Every row comes from one small tree of marks. Brackets hold a mark, then the marks that hang from it, in alphabetical order. Every link used is in the known rows. Which tree was each row made from?
Known rows:
(A (J H)): [-35.8 -12.5 -11.1  49.6  31.9  11.1  16.9   0.2  14.2  -5.8  -5.9 -37.8
  -4.3  17.3  12.7 -10.3  21.6  13.0]
(A (J H L) Z): [-15.2  -6.9  20.4 -41.5  17.0   9.9   4.1   8.0  -6.8 -32.1 -19.5 -52.7
  12.7  19.0  24.2  -9.9  12.0  11.8]
(B (J (H V) L)): [-16.1  22.7   0.2 -28.0  12.0 -11.9  19.7   3.9 -31.0 -10.8  -8.2  -8.7
  -6.2  22.3 -12.3 -12.6  32.1 -19.7]
(B (J (H V) L Z)): [-11.3  14.2   4.0 -64.2   6.0   8.7   6.9  17.2 -34.4 -29.9 -10.9  -9.8
 -12.4  20.1 -28.0 -12.3  25.3 -24.3]
(Y (J (H L))): [-37.7  14.6  12.0  30.8  -2.2 -13.5  18.7   4.9   3.4  24.7 -11.9 -40.3
   7.5   1.7  -2.2 -21.2  36.4   1.5]
(H (B (J Z)) L V): [-29.4  -2.3  -2.0 -91.3 -15.0  -4.7   8.8  60.6  -8.8 -14.0  -7.5  22.0
  -9.1   3.7   2.4 -14.1  -2.8  13.7]
(A (J (H L V)) Z): [-51.2   4.0  17.9 -11.5 -20.5  -4.3  21.9  15.0 -17.5  13.2 -16.9 -43.9
  -0.8  12.5 -11.7 -24.2 -18.5  12.8]
(V (J L)): [ -6.4 -15.7   0.3  18.4  25.2 -14.3  15.7  41.4 -13.3 -32.0  -6.4 -39.5
  10.8  19.7  71.8   6.7  40.6   1.7]
(Y (J (H L) Z)): [-30.6   6.9  14.6  -4.6 -12.1   7.5   6.8  17.1   1.5  11.0 -14.2 -36.4
   1.2  -0.6 -16.4 -21.2  28.8  -4.1]
(B (J Z)): [-38.5  -6.9 -11.8 -61.8  52.6  12.1  -0.4  38.9   0.6 -16.2   0.9 -15.5
   5.4  12.8  25.7  -4.9  38.6  19.6]
(B (J (H V) Z)): [-45.4   2.5 -10.4 -32.4  29.2  14.2  14.7  14.3 -20.8   7.8  -5.8  -3.1
 -16.4  14.6 -32.3 -16.6  20.7  -2.8]
(Y (J (H B) L Z)): [ -1.6 -17.2  17.6 -25.9  -1.8  12.5  -7.2  23.4   6.6 -23.7 -19.6  -7.1
  -3.3   5.6   2.9 -10.0  31.2   2.9]
(Y (J L)): [-13.9   1.9  14.2  21.4  16.3 -25.2  -4.2  15.7  -6.7 -11.9  -3.1 -48.4
  13.9  16.2  44.3  -2.5  50.1  13.9]
(A (J H L Z)): [  6.1  -9.4   9.3 -12.9   3.7  26.1  -2.7  14.2   0.0 -56.6 -14.1 -37.2
 -10.5  19.9   3.9  -4.7  21.1 -12.7]
(B (J H L Z)): [  0.1   9.7   3.5 -88.1  26.0  20.5   2.8  20.5 -11.1 -44.3 -14.2 -15.2
   0.2  15.2  -3.7  -7.6  41.2 -19.7]
(H B J L V): [-44.7 -12.5   1.1  21.1 -38.9 -44.1  37.2  38.6  -7.2   8.1  -6.9   3.7
 -19.8   3.4  47.4 -11.9  -6.2  14.8]
(J L Z): [ 18.1  -5.6   7.5 -17.8  16.5  14.6  -9.0  41.1  -5.0 -46.2  -6.6 -25.0
   0.3  15.2  41.3   1.1  43.1  -3.6]
(Y (J L Z)): [ -8.6  -7.0  17.9  -8.1   6.7  -3.7 -16.6  26.1  -8.4 -25.8  -4.3 -44.8
   7.9  13.8  27.3  -0.4  43.5   9.4]

Which tree is each row?
[-21.6 -16.4   2.8 -10.8 -40.5  14.0  13.9  37.4   2.4 -20.6 -16.3   3.9
 -27.4   6.1 -25.7 -18.9 -23.9   1.8] => (A (J (H B L V) Z))
[-17.7  -2.0   4.0 -15.9 -12.9  24.0   9.9  25.4   9.1 -28.7 -14.5 -36.4
 -11.3   8.5  -8.8 -15.4   7.7  -5.3] => (A (J (H L) Z))
[-10.4  -6.9   2.2  -8.7 -30.1  16.2  17.8  43.0  -2.7  -3.8 -17.3  23.9
 -23.5  -0.7 -21.0 -23.5  -2.2  -7.7] => (J (H B L V) Z)
[-17.5 -28.2  -0.5 -26.7  -6.5  23.1  26.1  56.6  10.4 -20.9 -22.5   5.5
  -7.8  -2.9  20.1 -10.3   9.6  -3.1] => (V (J (H B L) Z))
[  8.3 -36.0   3.8 -29.0   9.1  24.3  12.5  48.9   0.1 -46.7 -23.7   4.1
  -8.4   9.1  30.3  -0.1  22.5 -10.1] => (V (J (H B) L Z))
[-35.3  -7.8   5.9 -17.5 -16.8 -12.3  20.7  39.1  -2.5 -16.7  -7.2 -32.7
 -11.0   2.9  49.0  -4.5  17.1   3.4] => (H (J Z) L)
[ -8.7 -13.6  17.1  -2.2 -23.6   0.1  -1.3  21.6 -15.4  -8.5 -16.1  -1.1
 -16.3   9.5 -23.2 -13.0  12.2  -4.5] => (Y (J (H B V) L Z))
[-25.6 -11.1  13.7 -24.4 -16.1  10.5   4.4  33.0  17.4   2.8 -18.9  -4.6
  -3.7  -6.1  -9.3 -21.7  15.4   9.1] => (Y (J (H B L) Z))
[-31.0 -21.3  -7.3  15.9  25.6  30.1   4.7  13.1  14.2 -22.5  -8.5 -35.3
 -12.0  16.0  -2.6  -9.6  16.7   8.6] => (A (J H Z))
[  0.2  -0.9   4.0  16.1   8.9   5.7   8.7   3.5   0.8 -38.7 -11.1 -42.3
  -4.6  22.0  16.1  -4.6  26.0  -5.6] => (A (J H L))
[-27.1 -46.8 -11.1   4.2  31.5  30.3  20.2  46.0  14.2 -12.8 -17.6   6.6
  -9.3   4.7  25.3  -5.3  17.6  10.2] => (V (J (H B) Z))
[-26.3  18.0  -0.9 -87.5  10.7  18.4  14.6  29.7  -3.0 -16.4 -13.8 -12.9
   0.4   3.2 -14.8 -18.0  29.6 -11.7] => (B (J (H L) Z))
[-39.9 -12.2   2.5  31.6  29.8  15.5   0.9   6.5   5.2  18.5  -9.0 -35.6
  -1.8   7.6 -11.5 -16.0  39.2  11.5] => (Y (J H Z))
[ 16.4 -13.9   6.0  -6.8 -15.0  19.2   5.2  34.6 -12.5 -30.1 -17.1  20.0
 -22.3  11.5  -9.1 -11.1  11.9 -16.0] => (J (H B V) L Z)
[ -2.5 -11.2   1.3 -32.6  -7.2  28.2  12.1  45.3  19.4 -16.0 -20.6  17.5
  -9.3  -4.9   5.6 -19.5  15.6  -2.5] => (J (H B L) Z)
[ -3.3  -4.1   8.8  11.5 -17.9  14.1   2.2  12.0 -23.0 -37.9 -11.1 -31.5
 -25.2  24.3 -22.4  -7.2   5.5 -17.1] => (A (J (H V) L Z))
[-36.1  -7.3  15.3   2.0 -38.7  -2.6  10.6  29.4  -4.5  17.4 -16.8   2.4
 -17.0  -2.2 -32.9 -24.7  -1.2   1.3] => (Y (J (H B L V) Z))
[-35.2  -1.3 -11.7 -58.7  51.3  27.4  10.4  18.8   1.3 -10.1  -8.5 -10.7
  -2.1  10.2  -7.7 -14.4  38.3   1.5] => (B (J H Z))
[-18.4  10.9   4.0  15.9 -23.3  12.7  19.5  25.2 -16.7   4.3 -12.8 -11.2
 -19.8   5.7 -28.1 -22.4  12.5 -20.6] => (J (H L V) Z)
[-41.3 -21.8  -2.1  36.4  29.7  -2.7  12.4  11.8  22.0  28.5 -10.9  -4.2
   2.3   3.4  12.5 -16.9  31.5  26.4] => (Y (J (H B)))
[-39.0 -48.7 -11.4  22.7  13.2   3.6  15.8  64.5  -9.0  -3.9  -6.1   4.9
 -17.4  11.4  35.4   0.4   1.5  23.1] => (H B (V (J Z)))
